Known rows, with every step that occurs
sezup mogofov: [ 1.65 -1.41  1.84  1.73  1.01 -0.03 -0.65  1.06 -0.62 -2.15 -0.24 -0.46
 -0.25  2.93 -1.36  0.21 -1.44  0.12  2.74 -0.18 -1.02 -0.33  1.28 -0.37
 -1.22]
kipifip givib: [-1.81  1.06  0.73  0.65  1.13  1.36  1.06 -0.61  0.28  0.03  0.32 -0.70
 -1.61  1.06 -0.95  0.04  0.58  0.55 -0.83 -1.19  0.96 -0.21 -0.78 -0.23
  0.70]
kapi mogofov: [-0.70 -0.38  3.18 -1.06 -0.18  0.28  0.34  0.29 -1.31 -2.03  0.70 -0.86
 -2.11 -1.89  0.20 -2.36 -1.29  0.95  0.45  0.16 -0.93 -0.90  0.73 -2.08
  0.32]
kapi mogofov vifenu soguno: [-0.83 -1.55  2.04  1.73 -0.28  1.26 -0.87  0.32 -2.71 -2.01 -0.91 -0.27
 -2.67 -0.38  0.06 -2.03 -0.36  2.03  0.09  2.06 -2.16  0.85  0.93 -0.87
 -0.17]
kalu givib vifenu soguno: [-0.64 -5.43 -1.17  0.17 -2.76  1.69  2.38  0.14 -1.39 -0.78 -0.04  1.88
 -0.57  3.21  1.66  3.07  2.18  1.60  1.70  3.41 -3.09  1.04 -1.98 -0.37
  0.18]
vifenu soguno: [-0.78 -1.69  0.27  1.02 -0.55  0.99  1.26  0.34 -0.57  0.07  0.09  0.26
 -2.00  0.64  0.97 -0.07  0.39  0.93  0.24  0.11 -1.16  0.64  1.69  0.88
  1.90]
vifenu soguno kalu: [-2.32 -1.65 -0.08  3.32 -1.84  1.05  2.16  1.90  0.43  1.07  1.90  0.35
 -2.22  0.72  0.35  0.99 -1.58  0.44  1.72  2.17 -0.09  2.24 -0.24  0.54
  1.18]
soguno kalu givib vifenu: [-1.33 -4.07 -1.84  0.92 -3.55  0.87  1.98  1.15 -0.04  0.02  1.28  1.80
  1.12  2.91  0.45  4.35  0.34  0.42  2.89  5.27 -1.40  1.79 -5.51 -1.55
 -2.41]
givib vifenu mogofov kapi: [ 2.22 -2.29  0.06 -0.88  0.96  1.75 -0.53 -1.57  0.32 -1.22 -1.97 -1.02
  1.45  0.65  2.78  2.00  1.00  0.45  0.52 -1.97 -2.39  0.50 -1.00 -1.04
  2.90]
kipifip soguno kalu givib: [-2.83  0.76 -1.26  3.74 -3.49  0.23  2.93  3.28  2.96  0.25  2.59  1.87
  0.86  1.62 -0.68  4.07 -1.69 -0.46  3.78  4.46  1.95  1.65 -5.74 -1.25
 -1.22]
vifenu soguno kipifip: [-2.61 -1.94  0.43  1.73 -0.79  0.74  2.44  1.98  0.12  3.64 -0.96  0.71
 -2.45  0.89  0.11 -1.19  0.74  2.33  1.32 -0.92  1.04  0.99  0.44  2.09
 -1.28]
vifenu mogofov sezup: [ 0.81  0.11  1.00  0.91  2.33 -0.58 -3.74  0.57  0.67 -0.40  0.29 -0.40
 -0.43 -1.10  0.95 -1.31  0.29 -0.73  1.47  2.26 -0.27  0.36  0.03  0.23
 -2.85]
kapi mogofov kipifip givib kalu soguno: [-0.84  1.25 -0.72 -2.80 -2.36  3.26  2.37 -0.20 -0.40  0.62 -1.90  0.14
 -1.97  1.93 -0.30  2.23  1.44 -0.95 -0.89 -0.35 -1.92 -0.46 -0.17 -2.39
 -0.58]
givib kalu: [-1.09 -0.17 -2.32 -0.83 -1.10  1.18  0.84  2.33  0.44  2.12  0.89  2.32
 -1.46  0.74  0.36  2.60  0.53 -0.70 -0.33 -0.07 -2.06  0.20 -0.88 -0.68
 -0.48]
kapi mogofov kipifip: [ 0.63  0.62  0.57 -1.70  0.11  0.49  0.77 -2.13 -1.84 -3.42 -0.60 -3.01
 -1.57 -0.62  1.97 -1.15 -0.49 -0.44  0.38  0.37 -3.22 -1.32  2.29 -1.52
  1.18]
givib vifenu: [ 1.23 -3.15 -0.37 -0.11 -1.49  0.10 -0.21 -1.74 -1.69 -1.72 -0.43  1.39
  1.21  1.55  1.06  1.49  0.80  0.59 -0.12  1.42 -1.12  0.77 -1.36 -0.53
 -0.11]
givib kalu soguno vifenu: [-0.62  1.35 -1.45 -1.33 -3.97  1.67  2.28  2.21  2.30  2.13 -1.32  2.94
 -1.43  2.78  0.06  3.44  2.54 -1.97 -1.29  0.03  0.93  0.92 -1.95 -1.23
 -0.10]
soguno vifenu mogofov kalu givib: [-0.69 -0.47 -3.33 -0.27  0.71  0.84  2.74  1.69  2.56  0.23 -1.70 -0.33
  0.81  2.74  4.31  4.96  3.57  0.68  0.77  0.80 -0.30  0.88 -2.80 -1.35
  1.38]
kapi mogofov kipifip soguno: [ 0.61  2.76  0.99  1.55 -1.41 -0.29  1.27 -1.77 -0.31 -5.04  0.29 -1.07
 -0.42 -0.41  1.70  0.19 -1.94 -0.72  0.91  0.50 -0.04 -0.57  0.99 -1.54
  2.69]
kipifip givib kalu soguno vifenu mogofov: [-1.75  1.79 -1.94 -0.90 -1.99  2.68  1.23  3.16  3.05  3.31 -0.72  1.87
 -0.46  1.50  1.00  4.00  3.62 -1.47 -1.56 -0.14  1.71  2.51 -2.52 -0.50
  0.76]
soguno kipifip givib kalu: [-4.35  0.44 -1.59  0.47 -0.22  2.20  2.80  3.12  1.13  5.01  0.34  2.08
 -3.45  2.04 -1.12  1.73  1.29  1.01 -0.14 -1.88  0.52  0.38 -2.50  0.01
 -2.52]
kipifip soguno: [ 0.06  2.21  0.48  3.07 -1.59 -0.76  0.52  0.14  1.38 -1.93  0.82  1.57
  1.03  0.19 -0.02  1.24 -1.50 -0.29  0.55  0.16  2.89  0.67 -1.23 -0.14
  1.55]
kalu soguno kipifip givib vifenu: [-1.16 -2.48  0.60  0.03 -2.48  1.81  1.85 -1.09 -0.65  2.30 -2.87  1.79
  0.65  3.58 -1.30  1.25  2.34  1.82 -0.06 -0.27  2.51  1.43 -3.36 -0.08
 -3.13]
sezup mogofov kipifip soguno vifenu givib kalu: [ 0.19  1.72 -2.83  4.03 -3.23  0.09  2.25  2.85  2.19 -1.80  2.63  2.15
 -3.72  4.20  2.32  5.72 -1.59 -2.75  2.16 -1.30 -1.68  1.37 -1.19 -1.10
  2.04]
kipifip givib kalu soguno: [-1.18  0.91 -1.33 -1.60 -2.40  2.85  1.70  1.23  1.08  3.32 -1.55  2.48
 -0.66  2.62 -1.76  3.27  1.91 -0.66 -1.16 -0.69  0.45  0.51 -1.97 -1.17
 -1.54]
kapi mogofov vifenu givib kalu soguno kipifip: [-2.13 -0.73 -0.38  0.32 -4.09  1.01  0.36  4.09 -0.06  5.65 -1.86  3.01
 -1.87  0.39 -1.53  0.57 -0.25  1.23  1.45 -0.11  0.66  2.03 -3.66 -1.17
 -6.59]
vifenu givib kalu soguno: [ 0.08 -0.42 -2.46 -0.87 -4.55  1.16  0.89  2.63  1.23  4.11 -0.04  3.44
 -0.63  1.23 -0.10  3.94  0.17 -1.35  0.29 -0.89 -0.53  1.69 -2.14 -0.95
 -1.97]
soguno vifenu: [-0.82  1.36  0.25  0.43 -0.95  0.04  1.55  0.56  1.47 -0.84  0.32  0.17
 -1.97  1.13  0.84  0.59  1.22 -0.96 -0.93 -0.19  1.15  0.24 -0.80 -0.42
  1.74]

Rows
[-1.36 -4.12 -0.29  3.16 -3.08  1.17  1.98  0.47 -0.92 -0.34  1.55  1.47
 -1.18  2.20  1.12  2.22 -0.99  0.85  1.53  3.29 -0.94  2.85 -1.39  0.11
  1.02] => givib vifenu soguno kalu
[-0.81  3.31  0.68  3.27 -2.37 -0.58  2.02  0.64  2.61 -2.57  1.05  1.55
 -1.06  1.32  0.82  1.75 -0.05 -1.31 -0.37  0.02  3.76  0.79 -1.88 -0.54
  3.16] => kipifip soguno vifenu
[-2.01 -2.56  0.44  1.00 -0.69  1.13  1.77 -0.88 -1.02  1.25 -0.95  1.14
 -0.70  2.89 -0.40  0.76  1.61  2.22  0.04 -0.40  1.37  1.04 -3.02  0.12
 -2.01] => soguno kipifip givib vifenu
[ 1.56 -1.09 -1.78  1.59 -3.39  1.15 -1.58  3.20  0.00  2.25 -1.51  3.20
  0.04  3.89 -1.96  4.06 -0.70 -0.94  1.84  0.41 -1.56  2.25 -2.34 -1.23
 -4.63] => sezup mogofov vifenu givib kalu soguno
[ 0.37  1.17 -0.69 -0.82 -2.09  0.91 -0.13  1.83  2.56  1.73 -1.57  0.67
  1.74  0.35  1.51  1.91  2.84 -1.38 -0.68  0.75  2.49  2.54 -1.36  0.21
  0.72] => kalu soguno vifenu mogofov
[-1.89  2.13 -0.94 -0.87 -3.18  2.69  3.09  1.68  2.47  2.14 -1.16  2.35
 -2.55  3.55 -0.61  3.51  2.96 -1.57 -1.88 -0.84  1.62  0.78 -2.58 -1.39
  0.55] => kipifip givib kalu soguno vifenu
[-0.92  2.40 -0.18  4.37 -3.56 -1.36  1.82  1.57  2.95 -1.26  3.10  1.92
 -2.53  0.55  1.79  2.51 -1.69 -1.40  0.57 -1.39  3.07  1.95 -2.79 -0.50
  3.00] => kipifip soguno vifenu givib
[ 1.08 -4.35 -2.64 -0.64 -0.85  0.75  2.43 -1.68 -1.04 -1.93 -2.37  1.12
  1.76  4.42  3.13  5.11  2.59  1.80  0.96  1.84 -2.25  0.08 -3.21 -2.04
 -0.30] => mogofov kalu givib vifenu
[-2.13 -5.82  0.49  0.43 -1.46  1.45  4.82  0.60 -1.68  0.60 -2.56  0.88
 -2.46  3.16  3.09  1.36  1.80  4.55  2.50  0.52 -1.48  0.36 -1.66 -1.24
 -1.32] => kapi mogofov kalu givib vifenu soguno kipifip
[ 0.01 -4.03 -1.60 -0.97 -2.47  0.77  1.24 -0.22 -0.86 -0.90 -0.17  1.80
  1.52  2.79  0.81  3.52  1.95  0.69  1.68  3.67 -2.19  0.47 -4.06 -1.40
 -1.95] => kalu givib vifenu
[-0.89 -0.25  0.42 -0.59 -2.49  0.48  1.41  1.45  1.05  4.93 -3.42  1.30
  1.21  1.22 -1.87 -0.46  1.23  1.08  1.10 -0.79  3.45  0.93 -1.61  0.98
 -4.48] => kalu soguno kipifip
[-1.72 -2.59 -0.70  0.70  0.11  1.26 -0.06  0.78  0.03  2.47 -0.65  0.77
  1.12  0.91  1.35  1.51  2.30  1.93  0.27  0.42  1.44  2.73 -2.88  0.93
 -1.50] => soguno kipifip givib vifenu mogofov
[-0.59  2.81 -0.52  2.81 -1.40 -0.43  0.22  2.22  3.25 -0.91  1.18  1.19
  0.95 -0.40  2.52  2.28  0.82 -1.21 -0.11  0.76  3.58  2.58 -1.90  0.29
  3.17] => kipifip soguno vifenu mogofov
[-2.54  0.77  1.06  0.17 -1.08  1.73  2.36  0.70  1.25  4.38 -2.76  0.37
 -0.58  2.18 -2.58 -0.29  1.74  1.47  0.07 -1.82  3.95  0.63 -2.27  0.58
 -3.36] => kalu soguno kipifip givib
[-3.46 -2.46 -1.46  2.06 -2.70  1.68  3.61  3.39  1.38  1.88  2.03  0.75
 -1.56  2.06  0.07  3.04 -0.16  0.55  3.63  4.36 -1.15  1.63 -3.37 -0.42
 -0.93] => vifenu soguno kalu givib
[-1.87 -3.11 -0.81  4.59 -1.56  1.67  1.10  4.07  0.07 -0.03  0.56  0.55
 -0.97  4.62 -1.81  3.12 -1.03  1.00  5.11  5.76 -2.21  2.13 -3.51 -0.71
 -3.67] => sezup mogofov vifenu soguno kalu givib
[-3.30 -1.43 -0.60  3.78  0.46  2.89  1.28  3.99 -0.51  3.21 -1.06  2.10
 -4.20  4.91 -2.24  1.84  0.74  2.09  1.57 -0.49 -1.31  1.34 -1.44  0.36
 -3.79] => sezup mogofov vifenu soguno kipifip givib kalu
[-0.82 -2.42 -0.63 -0.33 -1.60  1.75  0.08  0.57  0.25  3.43 -2.46  1.44
  2.66  1.66  0.35  2.05  3.07  1.58  0.17  0.49  2.50  3.13 -3.25  0.78
 -2.63] => kalu soguno kipifip givib vifenu mogofov
[-0.25  1.61 -2.99 -2.06 -2.21  3.03  2.07 -0.40  0.52  2.16 -2.41  0.80
 -0.34  3.52 -0.47  3.94  2.35 -1.63 -1.19 -0.54 -1.24  0.19 -0.70 -0.87
 -0.74] => mogofov kipifip givib kalu soguno
[-3.86 -0.42  0.39  3.41  0.76  2.00  1.24  1.08 -0.45  2.88 -1.78  0.00
 -2.89  2.34 -1.77 -1.06  1.45  2.88  0.01 -0.43  1.64  1.48 -1.53  1.47
 -2.44] => mogofov vifenu soguno kipifip givib
[ 1.18 -3.06 -1.36 -0.33 -0.59  0.25 -1.89  0.00 -0.76 -0.17 -0.12  1.03
  2.89 -0.19  2.64  2.21  1.57  0.42  0.10  2.05 -0.87  2.59 -1.35  0.28
  0.23] => givib vifenu mogofov
[-0.28  2.84 -2.00 -0.72 -0.41  2.33  1.43 -1.15  1.81 -0.04 -2.25 -2.12
  0.18  2.47  1.71  2.65  3.58 -1.77 -1.57 -0.35  0.87  1.45 -0.39  0.16
  2.05] => kalu soguno vifenu mogofov kipifip givib
[ 0.06 -1.49 -0.87  2.41 -1.83  1.75  1.82  0.99  2.76 -1.18  0.12  0.47
  2.12  1.91  2.16  5.17 -0.54  0.07  3.58  1.44 -0.43  1.94 -5.51 -1.96
  2.20] => kipifip soguno kalu givib vifenu mogofov kapi
[ 0.21  0.02 -1.91 -2.14 -3.36  1.84  0.89  1.75  0.88  3.35 -1.72  3.04
  0.64  1.77 -0.90  3.17  1.49 -1.13 -0.48  0.17 -0.33  0.73 -1.36 -0.96
 -2.07] => givib kalu soguno
[-2.54 -5.30 -0.83  0.91 -2.80  1.30  3.42  1.82 -0.56  2.99 -1.07  2.17
 -1.14  3.05  0.72  1.73  2.29  2.90  2.81  2.10 -0.73  1.39 -2.92  0.93
 -2.91] => kalu givib vifenu soguno kipifip
[ 1.21  0.23  0.30 -0.65  2.26  1.57 -0.33 -0.10  1.79  0.17 -1.68 -2.16
  0.51 -0.64  2.02  0.75  0.33  0.01  0.64 -3.08 -1.44 -0.17  0.09 -0.57
  3.12] => vifenu mogofov kapi
[ 0.05  0.73 -0.33  0.85 -4.23 -0.09  1.55  1.34  2.18  1.38  0.33  1.32
 -1.75  1.35  0.81  2.18  0.39 -1.52 -0.02 -1.37  1.96  1.89 -2.29 -0.62
  0.40] => kalu soguno vifenu givib
[-2.00  0.39 -2.85  0.98 -3.03  0.45  2.06  3.72  2.12  2.36  3.13  2.92
 -4.46  1.11  2.05  3.98  0.07 -1.71 -0.21 -1.46 -1.34  1.52 -2.44 -1.02
  0.91] => soguno vifenu givib kalu
[-0.22  1.43 -3.83 -2.28 -1.68  3.12  0.82  0.78  1.25  3.07 -2.20  0.66
  0.94  2.29  0.83  4.49  3.04 -1.61 -1.03  0.01 -1.07  1.53 -0.81 -0.36
 -0.49] => vifenu mogofov kipifip givib kalu soguno
[ 1.25 -3.03 -1.04 -1.64  0.30  2.18  0.64 -0.24  1.06 -0.53 -1.83 -0.74
  1.70  1.64  2.52  3.58  1.93  0.55  2.09 -0.12 -3.25  0.30 -3.27 -1.75
  1.46] => kalu givib vifenu mogofov kapi
[-1.07 -2.31 -2.42  2.85 -3.55  0.38  0.64  2.70  1.82 -0.05  2.06  2.61
  3.70  1.17  2.03  5.57  0.13  0.02  3.29  5.65  1.01  3.92 -6.06 -0.75
 -0.77] => kipifip soguno kalu givib vifenu mogofov
[ 1.79 -2.47 -0.22  1.19  0.58  1.55  0.63 -3.44 -2.51 -4.66 -1.38 -1.41
 -0.24  5.63  0.66  2.62  0.82  0.11  1.06  0.42 -2.91 -0.02  0.31 -0.79
  0.49] => sezup mogofov kipifip givib vifenu
[-0.90 -2.10 -0.81  1.87 -4.49  0.75  2.98 -0.35 -0.49 -4.12  1.52  0.71
  0.56  2.49  1.86  4.24 -1.22 -0.12  3.64  5.80 -1.82  1.18 -4.70 -2.95
 -0.34] => kapi mogofov kipifip soguno kalu givib vifenu
